What can hang from each mark
k355: k88
k798: k226
k88: k116 k370
k480: k116
k362: k355 k370
k453: k116
k992: k480
k116: k88 k226 k480 k992
k370: k639
k639: k355
k226: k362

Known rows, with every way that one mark hangs from another
k453{k116{k480 k992}}: [ 2.409 -0.504  0.232 -1.321 -2.597 -3.472 -0.995  2.695 -2.412 -2.510
  2.874  2.159 -1.823 -0.068  3.765  1.599 -1.829 -1.689  1.766  2.276
  1.069 -1.798  4.816  2.070 -0.559]
k355{k88{k116{k480} k370}}: [ 4.120 -3.353 -4.390  0.245  1.427 -4.634  2.329  2.301  0.384 -3.184
 -0.346  2.615 -3.103  2.437 -2.618 -0.813 -3.154  2.515 -1.054  0.376
  2.653  3.246  1.224  0.310  0.126]
k798{k226{k362{k355{k88{k116 k370}}}}}: [ 1.740 -8.366 -5.563  1.001  1.964 -4.004  1.380  3.864  0.080 -3.555
  2.292  3.039 -3.303  3.019 -0.419 -1.915 -4.585  0.553  0.924  3.627
  1.567  4.300  0.365 -1.575 -0.133]
k992{k480{k116{k226{k362{k355 k370}}}}}: [-0.347 -8.214 -2.580  1.623  3.489 -1.243 -1.237  1.278 -0.769 -3.953
  1.675  5.417 -3.928  6.284 -0.915 -1.674 -4.668 -0.955  3.971  1.749
  1.003 -1.781 -0.821  0.752 -0.825]
k992{k480{k116{k88 k226}}}: [ 3.187 -3.387 -1.878 -0.789 -0.572 -2.783 -1.156 -0.577  1.123 -3.752
  1.398  3.337 -2.466  2.796 -1.579  0.485 -4.360 -1.484 -0.224 -0.941
  2.081 -0.988  3.061  2.159  0.200]
k88{k116{k480} k370{k639}}: [ 4.453 -3.573 -4.380  0.873  1.479 -4.297  2.943  3.753 -1.130 -3.336
 -0.228  3.735 -4.077  3.832 -1.920  1.131 -1.906  1.725 -0.030  1.151
  3.064  3.447 -0.573 -2.738 -0.465]
k639{k355{k88}}: [ 1.043 -3.585  0.875  3.793  3.975 -2.411  0.168  0.863 -1.120  0.065
  1.720  1.472 -1.859 -0.677  0.663 -0.638 -0.515  0.213 -1.815  3.703
  1.550  2.469  1.751  2.714  1.041]
k226{k362{k355{k88} k370}}: [-0.919 -7.971 -2.500  4.296  3.718 -1.877  0.046  2.375 -1.932 -1.351
  1.975  3.257 -2.050  1.102  1.895 -4.035 -3.601 -1.189  2.674  3.877
  0.735  2.473 -0.676  1.207 -1.423]
k362{k355{k88{k116{k226}}} k370{k639}}: [ 0.291 -6.609 -4.235  6.353  2.101 -4.425  0.923  0.801 -2.116 -2.075
  1.277  4.002 -1.824  2.783 -0.279 -3.083 -3.924  1.352  0.898  1.859
  3.004  4.741 -5.390 -1.067 -1.567]
k370{k639{k355{k88{k116}}}}: [ 1.740 -4.471 -0.996  4.682  4.094 -2.650  1.732  1.434 -1.359 -0.198
  2.153  3.163 -2.281  0.215  0.179  0.465 -1.224  1.488 -2.352  3.472
  2.683  5.022 -1.656 -0.179  1.833]
k798{k226{k362{k355 k370}}}: [ 0.649 -7.098 -2.375  3.085  2.917 -2.957 -0.782  4.189 -1.943 -2.911
  2.630  1.813 -3.120  2.397  2.047 -2.736 -1.924 -1.926  3.497  3.681
  0.744  1.432 -0.499 -1.001 -1.742]
k116{k226{k362{k355{k88}}} k480 k992}: [-1.860 -5.547 -2.048  1.145 -1.341 -2.650 -0.726  2.222 -3.870 -3.571
  5.308  2.697 -1.704  3.506 -0.199 -2.296 -5.326 -0.408  5.157  4.036
  0.049  3.539  3.357  3.933 -1.460]
k88{k116{k480} k370{k639{k355}}}: [ 2.691 -3.730 -3.216  2.359  4.050 -3.913  3.257  3.804 -1.172 -2.914
  0.588  3.276 -4.846  4.849 -1.612  1.583 -0.909  2.797 -1.111  2.689
  1.996  4.893 -1.769 -2.748  1.075]
k798{k226{k362{k355{k88}}}}: [ 1.229 -7.224 -1.306  2.406  2.064 -2.698 -0.460  2.944 -1.552 -1.789
  4.489  1.775 -1.844  0.546  1.183 -2.548 -3.083 -1.923  1.694  5.065
  1.394  2.951  2.675  1.493 -0.924]
k88{k116 k370{k639}}: [ 3.648 -4.920 -4.674  1.717  1.446 -3.934  2.279  3.235 -0.922 -2.136
 -0.989  4.296 -3.468  2.217 -0.408  1.380 -1.709  0.810 -0.741  1.436
  3.177  2.736 -0.873 -3.149 -0.381]
k480{k116{k88{k370} k226{k362}}}: [ 0.975 -6.900 -5.550 -1.201  1.079 -3.275  0.204  2.889  0.289 -5.475
  1.390  5.174 -3.111  4.547 -1.634 -0.190 -4.547 -1.878  1.055  0.814
  0.327 -0.107  2.755 -1.236  0.065]
k88{k116{k226 k480}}: [ 3.701 -2.661 -3.044 -0.338 -1.385 -3.792 -0.427  2.918 -1.003 -5.143
  2.293  2.464 -2.851  3.017 -2.698  1.008 -2.153  1.788  1.595  0.458
  2.327  0.505  2.315  1.277  0.188]
k798{k226{k362}}: [ 2.773 -4.958 -0.991  0.084  0.971 -2.353 -0.892  4.006 -1.557 -2.317
  3.305  1.694 -2.647  0.992  0.415  0.028 -0.675 -2.634  2.510  3.133
  1.686  0.159  4.511  0.427 -0.395]
k480{k116{k88 k226{k362} k992}}: [-0.479 -5.009 -3.508 -1.586 -2.310 -2.101 -1.743  2.556 -1.658 -5.046
  3.999  4.523 -1.585  1.750  0.678  0.684 -5.009 -2.903  2.825  0.965
 -0.279 -0.241  3.895  1.185  0.355]
k88{k116 k370{k639{k355}}}: [ 1.854 -4.978 -3.448  3.061  3.941 -3.432  2.642  3.240 -0.939 -1.733
 -0.219  3.860 -4.215  3.215 -0.186  1.746 -0.665  1.878 -1.650  2.888
  2.126  4.143 -2.114 -3.270  1.174]
k453{k116{k226 k480 k992}}: [ 1.498 -0.608 -0.301 -1.280 -3.729 -4.229 -1.748  1.886 -2.913 -3.440
  3.225  2.201 -1.604  2.255  1.891  1.281 -2.147 -1.408  2.937  1.554
  1.039 -2.066  4.717  2.636 -1.006]
k88{k116{k226} k370}: [ 2.776 -4.830 -5.378 -0.142 -0.614 -4.535  0.415  2.667 -0.186 -4.109
 -0.773  3.446 -3.296  3.694 -2.298  0.845 -2.509  1.543  0.596  0.168
  2.363  0.661  1.112 -0.988 -0.151]
k453{k116{k88{k370} k226 k480 k992}}: [ 0.968 -1.111 -4.170 -2.231 -4.468 -6.044  0.002  1.678 -1.082 -4.535
  1.810  1.698 -2.183  3.978  1.736  0.241 -4.490 -1.401  1.913  0.056
  0.169  0.827  3.945  0.667 -1.586]
k639{k355{k88{k116{k226} k370}}}: [ 0.610 -4.911 -3.784  2.371  2.872 -4.565  1.366  1.047  0.147 -2.462
  0.059  2.690 -3.139  4.047 -2.784 -0.488 -2.442  2.986 -1.358  1.612
  1.786  3.726 -0.483  0.339  1.338]

Rows
[ 1.230 -0.387 -1.926 -1.843 -5.217 -4.877 -1.499  1.501 -1.726 -4.418
  4.023  1.334 -1.121  1.571  2.737  0.647 -3.936 -2.230  2.176  0.684
  0.312  0.035  4.704  2.475 -0.923]	k453{k116{k88 k226 k480 k992}}
[ 1.789 -1.051 -4.295 -1.314 -2.702 -4.725  1.158  2.722 -1.089 -3.762
  0.452  1.011 -2.706  2.050  0.803 -0.236 -3.868 -0.538  1.270 -0.044
  0.372  3.929  3.425  0.640 -1.417]	k116{k88{k370} k480 k992}
[ 2.101 -7.053 -5.005  4.051  2.508 -4.320  2.727  2.161 -0.954 -1.664
  0.270  4.563 -2.684  1.743  0.397 -1.252 -4.175  1.510 -1.551  3.307
  2.915  5.608 -2.685 -2.246 -0.870]	k362{k355{k88{k116 k370{k639}}}}
[ 2.510 -3.187 -0.722  4.003  4.037 -3.062  2.361  1.890 -1.544 -1.328
  2.850  2.518 -2.869  1.772 -1.253  0.309 -1.384  2.364 -1.653  3.235
  2.577  5.685 -1.401  0.301  1.622]	k370{k639{k355{k88{k116{k480}}}}}
[ 2.016 -2.401 -2.149 -0.549 -1.871 -2.716 -1.040  2.131 -0.665 -3.693
  1.842  3.582 -1.223 -1.908  2.608  1.320 -3.748 -2.181 -0.988  0.344
  0.682  0.042  2.850  0.744  0.465]	k480{k116{k88 k992}}
[ 2.865 -4.358 -3.930  0.528  1.386 -4.047  1.507 -0.535  0.620 -2.919
 -0.533  4.756 -3.489  5.821 -2.465  0.278 -4.537 -1.210 -0.555 -1.012
  2.873  1.716  0.094 -1.222 -1.129]	k992{k480{k116{k88{k370{k639}} k226}}}
[ 0.725 -1.757 -3.716 -2.751 -4.582 -4.781 -0.468 -0.770  0.220 -2.344
  0.399  2.124 -2.502  4.432  2.078  0.509 -5.399 -2.231  2.273 -0.823
  0.896  0.057  4.274  1.668 -1.445]	k453{k116{k88{k370} k226 k992{k480}}}
[-1.173 -8.328 -6.272  0.405 -0.603 -3.605  0.165  3.358 -0.799 -4.976
  2.813  3.426 -3.122  4.768  0.429 -1.975 -5.488 -1.556  3.038  3.307
 -0.430  3.204  2.355 -0.439 -1.624]	k116{k88{k370} k226{k362{k355}}}
[ 0.658 -1.649 -4.520  0.556 -2.717 -5.640  1.657  1.655 -2.706 -3.682
  1.197  2.104 -2.543  5.045 -0.811 -0.448 -3.990 -0.659  2.527  0.015
  1.315  5.555  1.239 -0.589 -2.615]	k116{k88{k370{k639}} k226 k480 k992}
[ 1.739 -3.448 -4.143  0.837  0.055 -3.982  1.644  2.107 -1.364 -2.863
 -0.184  4.886 -2.301  1.122  1.690  1.009 -3.898 -1.944 -1.389  0.389
  1.544  2.804  0.050 -2.674 -0.786]	k480{k116{k88{k370{k639}} k992}}
[ 3.178 -1.994 -0.303 -0.445 -1.144 -4.162 -1.259  1.984 -1.579 -3.656
  3.037  2.378 -2.088  2.643  0.582  0.875 -1.371 -1.192  1.398  1.982
  1.843 -2.774  4.349  1.984 -0.785]	k453{k116{k226 k480}}
[ 0.900 -3.963  1.048  5.679  4.900 -2.618  1.381  0.711 -2.312  1.216
  1.971  2.493 -1.869 -0.089  0.753 -0.525 -0.197 -0.306 -1.841  4.275
  2.481  4.338 -0.158  0.973  0.387]	k370{k639{k355{k88}}}
[ 0.838 -3.196 -4.843 -0.981 -1.868 -4.706 -0.257  1.540 -0.474 -4.848
  0.044  3.973 -2.096  2.745 -0.226  0.548 -4.642 -1.131 -0.155 -0.861
  0.619  0.676  2.050 -0.487 -0.579]	k480{k116{k88{k370} k226 k992}}
[-0.328 -5.690 -0.083  6.232  7.035 -2.847  1.602  1.756 -2.610  0.774
  2.631  1.647 -2.789  3.163  0.206 -2.941 -0.045 -1.340  1.450  3.638
  1.798  5.219 -2.730 -0.977 -0.247]	k798{k226{k362{k370{k639{k355{k88}}}}}}
[-1.554 -5.349 -4.642  1.359 -0.984 -2.895 -0.403  1.560 -2.344 -2.655
  1.732  3.418 -1.691  2.881 -0.599 -2.060 -4.434  0.299  4.890 -0.009
  1.069  2.405 -0.251  1.444 -0.284]	k355{k88{k116{k226{k362{k370}} k992}}}
[ 2.685 -2.003 -2.036 -1.498 -3.122 -1.837 -0.512  1.199 -0.655 -1.762
  0.681  2.569 -2.919  0.810  0.736  2.170 -3.588  0.501  2.272 -0.160
  2.256  0.886  3.012  2.311  0.552]	k88{k116{k992{k480}}}
[ 1.735 -3.871 -4.976  0.256 -1.369 -5.063  0.285  1.530  0.039 -3.722
 -0.112  1.919 -2.422  3.019 -0.915 -0.846 -3.239 -1.013  0.430  0.056
  1.294  2.230  2.565  0.069 -1.462]	k116{k88{k370} k226}
[ 1.133 -7.794 -4.151  3.196  2.799 -3.424  0.261  3.294 -0.644 -3.054
  2.778  2.267 -2.561  1.795  0.773 -3.499 -3.943  0.123  2.048  2.774
  1.568  3.677 -2.270 -0.832 -0.383]	k798{k226{k362{k355{k88{k116}} k370}}}
[ 0.944 -1.684 -0.459 -0.586 -3.264 -2.587 -1.641 -0.470 -2.072 -1.376
  0.906  1.805 -2.278  2.895 -0.392  0.811 -3.023 -0.902  3.918  0.031
  2.069  0.019  4.437  4.017 -1.288]	k116{k226 k992{k480}}
[-0.723 -8.279 -2.552  5.062  3.856 -1.661  0.612  3.753 -3.492 -1.521
  2.309  4.463 -3.059  2.629  2.667 -2.174 -2.389 -2.013  3.646  4.614
  1.159  2.572 -2.417 -1.869 -2.129]	k226{k362{k355 k370{k639}}}
[-0.066 -1.765 -1.536  1.397 -0.468 -3.802  0.073  1.257 -1.996 -3.264
  3.348  1.532 -2.205  2.916 -1.879  0.258 -2.962  3.005  1.030  1.487
  1.026  4.284  1.069  3.179  1.594]	k639{k355{k88{k116{k226 k480 k992}}}}
[-0.437 -3.882 -0.631 -2.717 -3.426 -1.587 -2.153  0.757 -2.132 -1.709
  3.499  3.523 -2.520  4.103  2.082  1.383 -3.950 -3.107  5.839  1.937
  0.773 -2.912  6.064  3.420 -0.589]	k453{k116{k226{k362} k992{k480}}}
[ 0.703 -2.166 -3.123  0.880  1.388 -4.188  2.318  2.189 -0.975 -2.525
  0.544  1.936 -3.461  3.148 -1.073  0.224 -3.012  3.407 -0.667  1.483
  0.851  5.318  0.317  0.846  1.547]	k639{k355{k88{k116{k480 k992} k370}}}
[ 0.709 -4.174 -2.946  3.410  3.394 -3.833  2.379  2.163 -0.829 -1.191
  0.503  2.268 -3.379  2.451  1.182  0.218 -1.384 -0.617 -1.818  2.775
  1.019  5.643 -0.614 -2.156 -0.137]	k116{k88{k370{k639{k355}}}}
[ 1.641 -4.738 -3.382  2.374  3.885 -3.656  2.074  1.874  0.590 -1.458
 -0.392  2.765 -3.304  1.817 -0.966 -0.092 -1.930  2.672 -2.624  2.203
  1.738  3.929 -0.314 -0.313  1.937]	k639{k355{k88{k116 k370}}}
[-1.750 -6.786 -4.252  2.430  2.815 -3.300  1.861  2.596 -1.750 -2.677
  2.596  3.276 -3.649  6.115 -0.765 -0.492 -2.698 -1.418  1.938  3.427
  0.085  5.352  0.321 -1.847 -0.198]	k116{k88{k370{k639{k355}}} k226{k362}}
[-0.057 -3.470 -2.877  2.206  2.615 -3.588  1.868  2.148 -1.283 -2.387
  0.631  4.346 -3.006  2.187  1.958  1.528 -2.832 -0.721 -2.360  1.949
  0.416  4.074 -1.361 -2.702  0.813]	k480{k116{k88{k370{k639{k355}}} k992}}
[-0.883 -3.212 -1.854  5.673  3.106 -3.214  1.571  1.002 -2.667  0.225
  0.689  2.754 -2.158  0.962  1.607 -0.815 -1.897  1.575  0.029  1.553
  1.858  5.952 -4.758 -0.615  0.732]	k362{k370{k639{k355{k88{k116{k992}}}}}}
[ 1.477 -7.003 -1.572  1.311  1.189 -2.351 -1.029  4.559 -1.827 -3.133
  4.384  2.063 -2.810  1.124  1.914 -0.838 -2.101 -2.260  2.609  5.214
  0.978  1.316  2.960  0.076 -0.920]	k798{k226{k362{k355}}}
[ 0.846 -7.328 -5.284  0.557  2.131 -3.295  1.336  2.761 -0.926 -4.447
  1.764  6.059 -3.091  5.217 -1.558 -0.030 -4.227 -2.370  1.045  1.381
  1.248  1.691  0.638 -2.888 -0.558]	k480{k116{k88{k370{k639}} k226{k362}}}
[ 0.955 -1.142 -1.489 -2.233 -5.450 -3.599 -1.990 -1.083 -0.410 -2.133
  2.743  1.728 -1.485  1.949  3.057  0.925 -4.906 -2.992  2.649 -0.126
  1.006 -0.685  5.016  3.434 -0.882]	k453{k116{k88 k226 k992{k480}}}
[-1.178 -6.378 -0.717  5.234  6.213 -1.219  1.146  3.182 -3.258 -0.335
  1.879  3.492 -3.624  3.253  1.368 -0.832  0.161 -1.229  2.510  4.148
  0.786  2.846 -2.097 -1.522  0.003]	k226{k362{k370{k639{k355}}}}
[ 4.114 -3.164 -1.376 -0.853  0.680 -1.983 -0.430  0.226  1.579 -2.811
  0.989  3.399 -2.643  0.513  0.141  0.913 -3.957 -1.873 -1.396 -0.358
  2.043 -0.697  3.082  1.594  0.571]	k992{k480{k116{k88}}}
[ 0.795 -5.692 -1.277 -0.769 -0.765 -2.324 -1.860  2.701 -1.900 -2.938
  3.891  4.007 -2.030  2.394  1.831  0.751 -1.953 -3.173  3.378  3.560
  0.918 -3.573  5.117  1.291 -0.245]	k453{k116{k226{k362}}}
[-0.232 -8.536 -3.843  2.022  3.027 -2.659  1.229  2.922 -1.191 -1.818
  1.481  3.880 -2.784  2.354  0.762 -2.628 -4.217 -0.753  1.369  4.684
  0.785  3.073  1.937  0.502 -1.111]	k226{k362{k355{k88{k370}}}}
